What can hang from each mark
bipe: gevi
ferak: dukul molu
feva: gevi
bebiv: pelu tovubi
dukul: bipe ferak pelu
gevi: bipe feva
pelu: bebiv dukul
molu: ferak

Known rows, with every way that one mark hangs from another
dukul{bipe ferak{molu}}: [-1.91 -0.51 -0.04  2.61  1.45  2.09 -1.73  2.32  6.00 -0.77 -3.97 -0.60
  1.29  0.84  0.19  0.90 -1.60  1.55  1.31]
dukul{ferak pelu}: [-1.78  0.10 -0.21  2.40  1.95  2.04 -2.37  0.79  2.26 -1.88 -3.44 -0.97
  0.32  2.65 -1.22 -0.74 -1.00  1.57  2.23]
bebiv{pelu{dukul{bipe}}}: [-1.53 -0.16 -0.89  1.97  0.68  0.16 -0.96  0.20  0.64 -2.28 -3.73  0.03
  0.40  1.53 -0.01 -0.05  0.72  0.19  2.08]
dukul{bipe ferak pelu{bebiv}}: [-1.80  0.06 -1.14  2.31  2.87  3.02 -2.45  1.42  4.15 -1.79 -4.41 -0.50
  1.47  0.92 -0.09 -0.53 -0.11  1.72  1.66]
gevi{bipe feva}: [-1.84 -0.16  0.95  2.52  1.62 -0.61 -0.27 -1.07  1.28 -1.65 -0.89 -0.21
  1.56 -1.28  0.26  0.14  0.06 -0.74  1.99]
ferak{dukul{bipe} molu}: [-1.62 -0.36 -0.09  3.04  0.34  1.07 -2.06  1.95  4.63 -1.19 -3.61  0.08
  2.09  1.94  1.25  0.87 -1.35  1.44  0.05]
bebiv{pelu{dukul{bipe{gevi{feva}}}}}: [-1.37 -0.34 -1.10  1.89  0.28 -0.12 -0.65  0.00  0.09 -2.48 -2.48  0.20
  0.90  2.02  0.26  0.37  1.18  0.12  2.38]
gevi{bipe}: [-1.71 -0.20  0.54  2.48  0.68  0.33 -0.97 -0.36  1.66 -1.52 -2.00 -0.38
  0.96 -0.77 -0.56  0.32 -0.85 -0.31  1.45]
bebiv{pelu{dukul{bipe{gevi}}} tovubi}: [-1.65 -0.08 -1.11  1.54  0.37 -0.79 -1.30  1.31  0.13 -3.17 -2.46 -0.08
  0.26  1.83  0.13  0.77  1.43  0.89  2.12]
pelu{dukul}: [-1.06 -0.33 -0.68  2.20  0.56 -0.50 -1.08 -1.25 -0.66 -1.94 -3.17 -0.37
  0.66  1.41 -1.26  0.77 -0.67  0.55  1.70]
dukul{bipe}: [-1.39 -0.41 -0.19  2.48  0.76  0.65 -1.15  0.20  2.92 -0.94 -3.50 -0.06
  1.13  0.09 -0.12  0.57 -0.87  0.50  1.52]
molu{ferak}: [-0.36 -0.30 -0.36  1.38  0.71 -1.69 -1.04  0.69  1.89 -1.38 -1.42 -0.47
  0.35  1.93 -0.57 -0.19 -1.68  0.59  1.57]
ferak{dukul molu}: [-1.35  0.11 -0.14  3.06 -0.20  0.30 -2.26  1.26  3.20 -1.67 -2.99 -0.05
  1.62  2.75  0.50  0.36 -1.73  1.40  0.28]
ferak{dukul{bipe{gevi{feva}} pelu{bebiv{tovubi}}} molu}: [-1.39 -0.06 -0.98  2.94  1.05  1.25 -2.68  2.15  3.72 -2.39 -2.13  0.28
  2.94  2.71  1.90  0.57  0.38  2.08  0.07]
gevi{feva}: [-1.17  0.19  0.18  2.56  1.05 -1.33 -0.64 -1.33  0.81 -1.62 -1.63 -0.04
  1.17  0.61 -0.19 -0.27 -0.43  0.02  2.33]
feva{gevi}: [-1.47  0.03 -0.20  2.00 -0.05 -0.06 -1.90  0.05  0.83 -0.06 -2.45  0.16
  1.39  1.19 -1.47  0.15 -0.81  0.14  1.76]
bebiv{pelu}: [-1.28  0.61 -0.58  2.25 -0.11 -0.38 -1.31  0.17  0.99 -2.28 -2.85  0.06
 -0.08  1.89 -0.32 -1.15 -0.12  0.11  2.35]
molu{ferak{dukul{bipe{gevi{feva}} pelu}}}: [-0.82 -0.84 -0.58  1.38  1.32 -0.32 -1.53  1.76  2.27 -1.83 -1.12 -0.22
  1.67  3.62  0.91  0.29 -0.43  1.24  1.15]

Rows
[-1.47  0.05 -1.47  2.27  0.73  1.33 -2.77  1.44  1.89 -2.72 -2.93  0.16
  2.11  2.67  0.62  0.44  0.35  1.92  0.71] : ferak{dukul{bipe{gevi} pelu{bebiv{tovubi}}}}
[-1.41 -0.13 -1.95  1.82  1.99  1.17 -1.59  0.12  2.04 -2.21 -4.53 -0.34
  1.66  0.07 -0.57  0.84 -0.06  1.32  1.49] : pelu{bebiv dukul{bipe ferak}}
[-1.34 -0.21 -2.11  1.82  1.25  0.74 -2.04  1.74  2.77 -2.71 -3.11 -0.33
  1.95  0.88 -0.02  1.90  0.23  2.22  0.96] : pelu{bebiv{tovubi} dukul{bipe{gevi} ferak{molu}}}
[-0.98 -0.69 -0.40  1.46  1.66 -0.02 -1.84  2.00  2.81 -1.60 -2.33 -0.41
  1.17  3.07  0.65 -0.12 -0.88  1.34  0.86] : molu{ferak{dukul{bipe pelu}}}
[-1.75 -0.85 -0.54  2.27  1.62  1.48 -1.39  1.09  3.20 -1.37 -4.15 -0.68
  1.28  1.22 -0.29  1.56 -0.87  1.42  1.28] : pelu{dukul{bipe ferak{molu}}}
[-1.41 -0.29 -1.30  2.69  2.03  3.02 -2.29  1.95  4.99 -1.79 -2.48 -0.22
  2.56  2.05  0.87  0.36  0.09  2.02  1.34] : dukul{bipe{gevi{feva}} ferak{molu} pelu{bebiv}}
[-0.95 -0.19 -0.92  1.28  2.05 -0.66 -2.17  2.32  2.78 -2.28 -2.20 -0.31
  1.36  2.38  0.94 -0.29 -0.26  1.71  0.66] : molu{ferak{dukul{bipe pelu{bebiv{tovubi}}}}}
[-1.47  0.74 -1.00  2.43  1.25  0.29 -2.87  0.64  0.90 -2.97 -3.14 -0.10
  1.41  2.44  0.12 -0.72  0.01  1.74  0.89] : ferak{dukul{pelu{bebiv{tovubi}}}}
[-1.63  0.17 -0.85  2.06  0.69  0.42 -1.46  1.02  1.44 -2.55 -3.46 -0.42
  0.11  2.61 -0.33 -0.27 -0.03  0.84  2.11] : bebiv{pelu{dukul{ferak{molu}}}}
[-1.28  0.60 -1.10  2.59  0.99  0.89 -2.74  0.12  0.94 -2.58 -3.41  0.01
  1.57  2.69  0.01 -0.85 -0.39  1.42  0.88] : ferak{dukul{pelu{bebiv}}}
[-1.66  0.47 -0.73  1.68  0.74 -1.64 -1.39  0.66 -0.66 -3.37 -2.62 -0.26
 -0.30  1.68 -0.27 -0.14  1.15  0.73  2.25] : bebiv{pelu{dukul} tovubi}
[-1.65 -0.02 -0.90  2.83  2.73  3.36 -2.66  2.21  5.76 -1.50 -4.22 -0.48
  1.88  1.13  0.61 -0.29 -0.48  2.06  0.92] : dukul{bipe ferak{molu} pelu{bebiv}}
[-1.66  0.80 -1.08  2.13  2.51  1.23 -2.84  1.17  2.24 -2.80 -3.23 -0.78
  0.69  1.64 -0.81 -0.95 -0.12  2.06  1.95] : dukul{ferak pelu{bebiv{tovubi}}}
[-1.55 -0.15 -1.41  2.45  1.76  2.89 -2.93  3.05  5.10 -2.18 -2.83 -0.45
  1.96  2.12  0.51  0.68 -0.04  2.63  1.00] : dukul{bipe{gevi} ferak{molu} pelu{bebiv{tovubi}}}
